Each row was made from one small tree. The marks that hang from a mark follow it in brackets, in alphabetical order. Every link used is in the known rows. Write each row's tree.
Known rows
X{K}: [-0.11  5.28  1.30  0.35 -1.12  2.45  0.40  2.49  0.10 -3.49 -1.03  0.44
  3.40  0.55 -1.14 -2.16 -2.38 -0.96 -0.28  3.15  1.74 -0.29  2.28]
X{K{E{J M}}}: [-2.73  3.67  4.84  1.77  0.80  0.68 -1.97  0.39  0.66 -3.17 -3.75  0.34
  2.11  1.09 -1.91 -2.50 -1.36  0.95 -1.70 -0.75  0.33 -0.49  1.55]
R{J K{X{P}}}: [ 1.43 -0.61 -6.78  3.58 -0.26 -1.37  1.34  0.97  3.74  1.55  1.75  2.09
 -0.23  2.23  4.03  0.32 -0.11 -0.39  6.82  2.27  0.28  1.67  0.73]
X{K P{E}}: [-0.05  1.77  1.19 -1.48 -0.40  0.73  1.67  3.73 -2.31 -2.66  0.21 -1.03
  0.01 -1.16 -0.09 -1.67 -3.29 -4.15 -0.96  5.48  1.08 -0.93  1.57]
X{K{E{J}} P}: [-1.53  1.11  3.10  1.18 -0.02  0.01 -0.70  2.85 -1.03 -0.78 -3.38 -0.09
  1.20  1.81  2.62 -3.29 -4.68 -2.32 -2.34 -0.31  1.36 -0.48  1.03]
P{E}: [-0.34  1.23 -1.78 -4.04  0.20  3.83  2.09  2.60  0.95 -4.41  1.61  0.91
 -0.84 -4.23 -4.50  1.19  0.87  0.88  2.24  5.00  0.79 -2.63  3.37]
K{E{P}}: [-1.42  2.33 -1.28 -3.13 -1.97  4.85  2.60  0.53  3.00 -2.71 -1.97 -0.88
  1.35 -2.37  0.17 -0.60  0.84  2.82  1.41  0.40  3.24 -2.47  3.87]
X{K{E{M}}}: [-2.11  4.45  4.27  0.40 -0.85  1.70 -0.39  1.02  1.55 -3.09 -3.81 -1.39
  1.50 -0.30 -1.45 -2.68 -1.39  0.14 -0.91  0.60  0.62 -1.12  2.34]
X{K P{E{J M}}}: [-0.63  1.31  3.73  0.66  1.71 -2.50 -1.20  2.83 -3.26 -3.58  0.33  0.06
  0.26 -0.01 -1.70 -1.27 -2.06 -3.95 -2.90  4.31 -0.32  0.37  0.51]
P{X{K{E}}}: [-1.39  3.50  2.61  1.75 -2.86  1.10  1.33  2.30  0.60 -2.79 -3.54 -0.05
  2.34  1.96  2.04 -2.22 -3.67 -2.06 -1.57 -0.16  3.26  0.45  2.04]
P{E{K M} X}: [-0.04  0.95  2.20 -0.04 -2.91 -0.70  0.26  2.18  3.18 -6.44  1.08 -0.64
 -2.44 -2.50 -2.63  2.58  0.83 -1.19  0.37  3.56  1.61  0.12  2.13]
R{K}: [-1.21  2.26 -3.09  1.02 -2.17  2.10  1.50  3.48  4.50 -4.55  0.43  1.25
  0.49 -0.85  0.25  0.80 -0.09  0.20  3.34  0.04 -0.84 -0.42  1.21]
E{K M}: [ 1.97  2.73  2.23  0.96 -3.63 -0.73 -3.39  3.07  6.91 -5.90  0.85 -0.87
 -0.51 -2.02 -2.35  1.67  1.57  0.88  0.86  1.87  0.51  0.30  2.68]
R{J K{E X}}: [-1.05 -0.58 -5.90  2.76 -0.15  1.41  1.81 -1.22  5.95  1.98 -1.25  1.42
 -1.24  1.32  3.36 -0.06  0.55  3.08  8.20 -0.59  0.33 -0.04  1.31]
K{E{J} X{P}}: [ 1.98 -1.11 -2.64  0.32  1.71 -1.34 -1.67  3.32  1.69 -0.17 -3.16  1.95
  1.97  0.72  3.84 -1.56 -1.29 -0.58  0.10  1.85  1.23  0.40  1.08]
E{J K{X{P}} M}: [ 3.99  0.22  1.02  4.22  0.50 -5.93 -6.91  3.08  4.13 -5.01  1.24  2.40
  1.52  1.45  0.01  1.79  1.47 -0.48 -0.96  2.75  0.05  3.39 -0.01]
P{E{J K} X}: [-0.75 -0.55  0.35  0.96 -1.12  0.79 -0.24  1.77  1.81 -5.40  1.01  2.63
 -1.03 -0.06 -1.56  2.63 -0.91  0.73  0.84  1.49  2.75  0.21  1.30]
P{E{J M} X{K}}: [-2.32  2.04  5.07  2.50  1.83 -3.08 -1.19  0.44 -2.90 -6.01 -0.10  1.68
  0.77  1.01 -4.18  0.37 -0.16 -2.17 -3.19  2.62  0.53  1.49  0.33]
R{J K{X}}: [ 0.92  0.51 -6.94  3.50 -0.08 -0.02  1.35 -0.18  4.54  0.76  1.60  2.61
  0.39  1.98  2.40  0.59  0.91  1.51  7.68  1.97  0.31  1.47  1.05]
E{J K{X} M P}: [ 3.84  3.00 -0.98  2.98  0.10 -3.68 -4.54 -0.73  3.22 -7.49  3.60  1.98
  4.10  0.58 -1.36  3.23  5.27  1.94 -0.01  5.18  2.36  3.92  0.50]
P{X{K{E{J M}}}}: [-1.82  3.24  4.35  3.23 -1.42 -1.17 -0.64  1.69  0.00 -3.38 -3.40  0.70
  2.52  2.81  0.88 -1.98 -2.84 -1.90 -2.91 -1.04  2.24  1.32  1.36]
R{J K{E{M P}}}: [-3.51  0.13 -2.36  2.48 -0.89  1.20  1.93 -3.00  5.11  0.13  0.06 -0.03
 -1.87  0.47  0.75  0.71  2.27  3.78  6.33 -2.57  0.27 -0.47  1.94]
X{P{E}}: [ 1.22 -0.61 -1.47 -3.13 -0.72  0.51  1.59  5.33 -0.27 -2.44  1.66  0.04
 -1.19 -2.85 -0.31 -0.02 -1.65 -3.16 -0.03  4.58  1.04 -1.54  2.58]

Which tree is each row?
[ 1.93 -0.72  0.16  1.27  2.34 -4.48 -3.53  2.91  1.72 -1.30 -3.07  1.02
  1.39  0.39  2.18 -1.29  0.41 -1.57 -1.52  1.96 -0.28  1.23  0.74]
K{E{J M} X{P}}
[-0.51  0.04  1.61 -0.35  1.02  0.06 -2.75  1.15  2.87 -6.35  2.04  1.70
 -1.88 -2.80 -5.82  3.01  2.54  2.46  1.18  2.70 -0.32 -0.83  1.79]
P{E{J K M}}
[-2.23  1.23 -0.42 -1.15  0.41  3.34  0.25 -0.33  1.68 -2.83 -1.77  1.56
  2.28 -0.40 -0.55 -0.30  0.90  3.89  0.22 -1.54  2.80 -1.39  2.75]
K{E{J P}}
[-1.45  2.76  1.52 -0.43 -1.13  1.57  2.91  1.67 -1.57 -4.79 -0.32  0.20
  0.33 -0.61 -1.80 -0.11 -1.96 -2.40 -0.49  4.42  2.43 -0.25  1.88]
P{E X{K}}
[ 4.46  0.41 -3.40 -0.63  1.75 -3.33 -1.19  4.48 -0.26 -2.89  1.48  1.64
  1.95 -1.11  0.58  0.26  0.77 -3.54 -0.10  7.93  0.32  1.67  1.05]
K{X{P{E{J M}}}}
[ 1.04 -1.47  0.94 -0.60 -0.07 -2.07 -1.80  4.29  1.15 -3.84  2.00  0.64
 -1.85 -1.88 -1.14  1.25 -0.55 -2.04 -0.70  3.17  0.18 -0.33  1.45]
X{P{E{J K M}}}
[ 1.15 -0.40  0.51 -2.50 -0.33 -1.61  0.31  5.06 -0.23 -3.27  1.70 -0.60
 -1.56 -3.08 -1.41  0.25 -0.50 -3.73 -1.08  4.69 -0.07 -0.93  2.34]
X{P{E{M}}}
[-0.39  3.88  0.16  2.82  0.44 -0.68 -0.16 -0.55 -3.22 -5.37  1.75  3.37
  6.36  3.79 -0.11  0.21  0.24 -0.15 -2.88  1.77  4.48  3.03  0.80]
E{J P{X{K}}}
[-2.45  4.45  4.03  1.22  0.49  1.14 -0.84 -0.98 -0.24 -4.00 -2.52 -0.17
  3.12  0.84 -1.76 -1.97 -0.03  1.17 -1.74  0.57  1.42 -0.02  1.65]
X{K{E{J M P}}}
[-2.39  1.55  3.00  1.02  0.19 -0.89 -1.17 -0.68  1.14 -4.08 -2.13  0.66
  2.01  0.47 -0.96 -0.12  1.81  1.75 -2.31 -2.02  2.02  0.30  1.95]
K{E{J M P{X}}}
[ 0.70  5.45 -1.02 -0.06 -2.98  1.62  3.12  0.65 -1.35 -5.19  1.60  0.01
  5.07  0.90  0.82 -0.22  0.11 -1.65 -1.26  4.52  5.05  1.65  2.41]
E{P{X{K}}}
[-3.20  1.45 -0.08  1.00 -1.92  1.41  0.68  2.02  5.98 -4.19 -2.32 -0.56
 -1.39 -1.80 -0.02  0.27  0.83  1.25  2.79 -2.46 -1.94 -1.35  1.26]
R{K{E{M}}}
[ 3.95  2.43 -4.78  1.61 -0.71  0.61 -1.92 -0.14  3.12 -5.78  3.44  3.17
  4.79  1.14  1.09  2.87  2.87  3.08  2.23  5.02  4.51  2.77  0.93]
E{J K{X} P}
[-2.37  1.17  0.30  0.03 -0.32  2.13  0.63 -0.23  1.16 -2.99 -2.24  1.58
  2.46  0.79  0.76 -0.39  0.07  2.53 -0.74 -2.08  3.55 -0.56  2.34]
K{E{J P{X}}}
[ 1.61  1.62 -4.07 -0.57  1.64  1.20 -0.02 -0.21  1.57 -2.41 -1.81  2.00
  4.18  0.04  1.71 -0.28  2.20  2.37  1.31  3.38  2.88  0.68  1.70]
K{E{J P} X}
[ 1.32  0.27 -0.14 -0.14  1.71 -1.02 -2.89  1.23  2.93 -6.13  2.10  1.93
 -0.95 -2.70 -4.73  2.99  3.13  1.70  1.72  5.15 -0.33  0.17  1.25]
P{E{J K{X} M}}
[ 0.23  2.72 -1.14  2.06  0.31 -0.68 -0.20  0.27 -2.22 -5.31  2.43  3.88
  5.83  2.95 -0.21  1.02  1.06  0.39 -2.40  1.34  4.49  2.74  1.34]
E{J P{X}}
[ 2.28  3.61 -2.56  0.01 -6.10  2.83  2.04  1.13  4.38 -6.12  2.60 -0.49
  2.36 -0.40  2.19  2.41  0.68  0.81  1.69  3.52  6.09  1.23  2.74]
E{K P{X}}
[ 4.84  0.93 -3.68 -1.55  0.56 -2.61 -0.04  4.83  0.46 -2.90  1.44  0.52
  1.52 -2.10  0.87  0.07  0.80 -4.09  0.40  8.90  0.52  1.17  1.57]
K{X{P{E{M}}}}
[-3.39 -0.06 -4.27  1.84 -1.25  3.35  3.21 -2.71  5.12  0.94 -0.02  0.63
 -1.60  0.76  1.81  0.48  1.10  4.37  7.50 -2.68  1.41 -1.10  2.16]
R{J K{E{P}}}
[-3.54  1.45 -0.42  1.89 -0.42  0.73  0.30  0.13  4.22 -5.06 -0.99  0.59
  0.22 -0.68 -0.33  1.12  2.25  2.30  1.95 -2.53 -1.15 -0.22  0.57]
R{K{E{J M P}}}
[ 0.24  1.18  0.82 -2.38 -1.33  1.61 -0.47  2.04  4.27 -6.22  1.95 -0.72
 -2.80 -4.82 -5.15  2.68  2.42  1.44  2.40  4.71  0.01 -1.76  2.90]
P{E{K M}}
[ 2.28  3.06 -2.06 -1.61 -0.23 -0.29  0.39  0.16  3.02 -3.42 -1.73 -1.31
  2.76 -2.34  0.72 -0.24  3.86  0.46  0.83  5.47  1.79  0.44  2.43]
K{E{M P} X}
[-2.42  4.18  1.95  0.55  0.12  3.25  0.47 -0.64 -0.23 -3.13 -2.55  0.44
  3.37  1.05 -0.51 -2.11 -1.25  1.81 -0.61  0.53  2.51 -0.66  1.91]
X{K{E{J P}}}
[-3.64 -0.83 -3.33  2.40 -0.97  2.91  2.07 -1.35  6.01  1.69 -1.27  1.11
 -2.55  1.03  1.72 -0.05 -0.36  4.14  7.46 -4.05  0.23 -1.55  2.13]
R{J K{E}}
[ 1.33 -0.15 -2.90 -1.13  1.11  2.07 -1.09  1.64  2.84 -4.97  1.92  2.86
 -0.50 -2.30 -3.05  2.71  1.35  2.61  3.38  5.10  1.24 -0.68  1.58]
P{E{J K{X}}}
[-1.00  2.11  4.45  0.46 -1.29 -1.06 -0.41  3.27 -0.08 -1.52 -3.41 -2.38
  0.25  0.08  1.84 -3.35 -3.49 -3.68 -2.69  1.23  0.54 -0.57  1.59]
X{K{E{M}} P}
[-0.51  4.41  4.14  4.19  1.27 -5.03 -2.76 -1.17 -3.22 -6.99  1.91  2.11
  5.62  3.35 -2.53  0.52  2.73 -1.21 -5.11  1.91  2.24  4.21  0.30]
E{J M P{X{K}}}
[-1.58  1.30  5.01  1.78  0.40 -2.15 -1.92  2.62 -0.99 -1.56 -3.28 -0.74
  0.81  1.47  1.43 -3.10 -3.52 -2.94 -3.44 -0.15  0.30  0.08  0.79]
X{K{E{J M}} P}
[-0.59 -0.47 -3.87  2.17  0.09 -0.49  0.12  2.99  4.22 -2.44 -2.09  1.58
  0.27  0.36  3.91  0.03 -0.46 -0.30  2.93 -0.19 -1.08  0.47 -0.39]
R{K{E{J} X{P}}}
[ 2.07  1.36 -0.99 -2.17 -0.76  0.66 -0.61  2.06  4.26 -6.00  1.98 -0.45
 -1.84 -4.68 -4.08  2.68  3.09  0.73  2.87  7.04  0.01 -0.78  2.37]
P{E{K{X} M}}
[-1.54  2.27 -0.54 -2.02 -2.75  3.72  2.95  0.60  2.41 -2.81 -2.38 -0.86
  1.56 -1.22  1.35 -0.66  0.05  1.51  0.44 -0.16  3.93 -1.46  3.51]
K{E{P{X}}}
[ 1.49  1.96 -1.27  0.45  2.15 -1.91 -1.87 -0.68  1.64 -3.68 -1.64  1.13
  3.73 -0.23  0.07 -0.01  3.93  1.60 -0.32  3.48  1.34  1.43  1.31]
K{E{J M P} X}
[-0.86  0.20 -6.79  2.19 -0.46  1.78  2.94 -2.53  5.07  1.20 -0.05  0.98
 -0.26  1.06  3.51  0.56  1.97  3.41  8.22  0.74  1.44  0.43  1.48]
R{J K{E{P} X}}
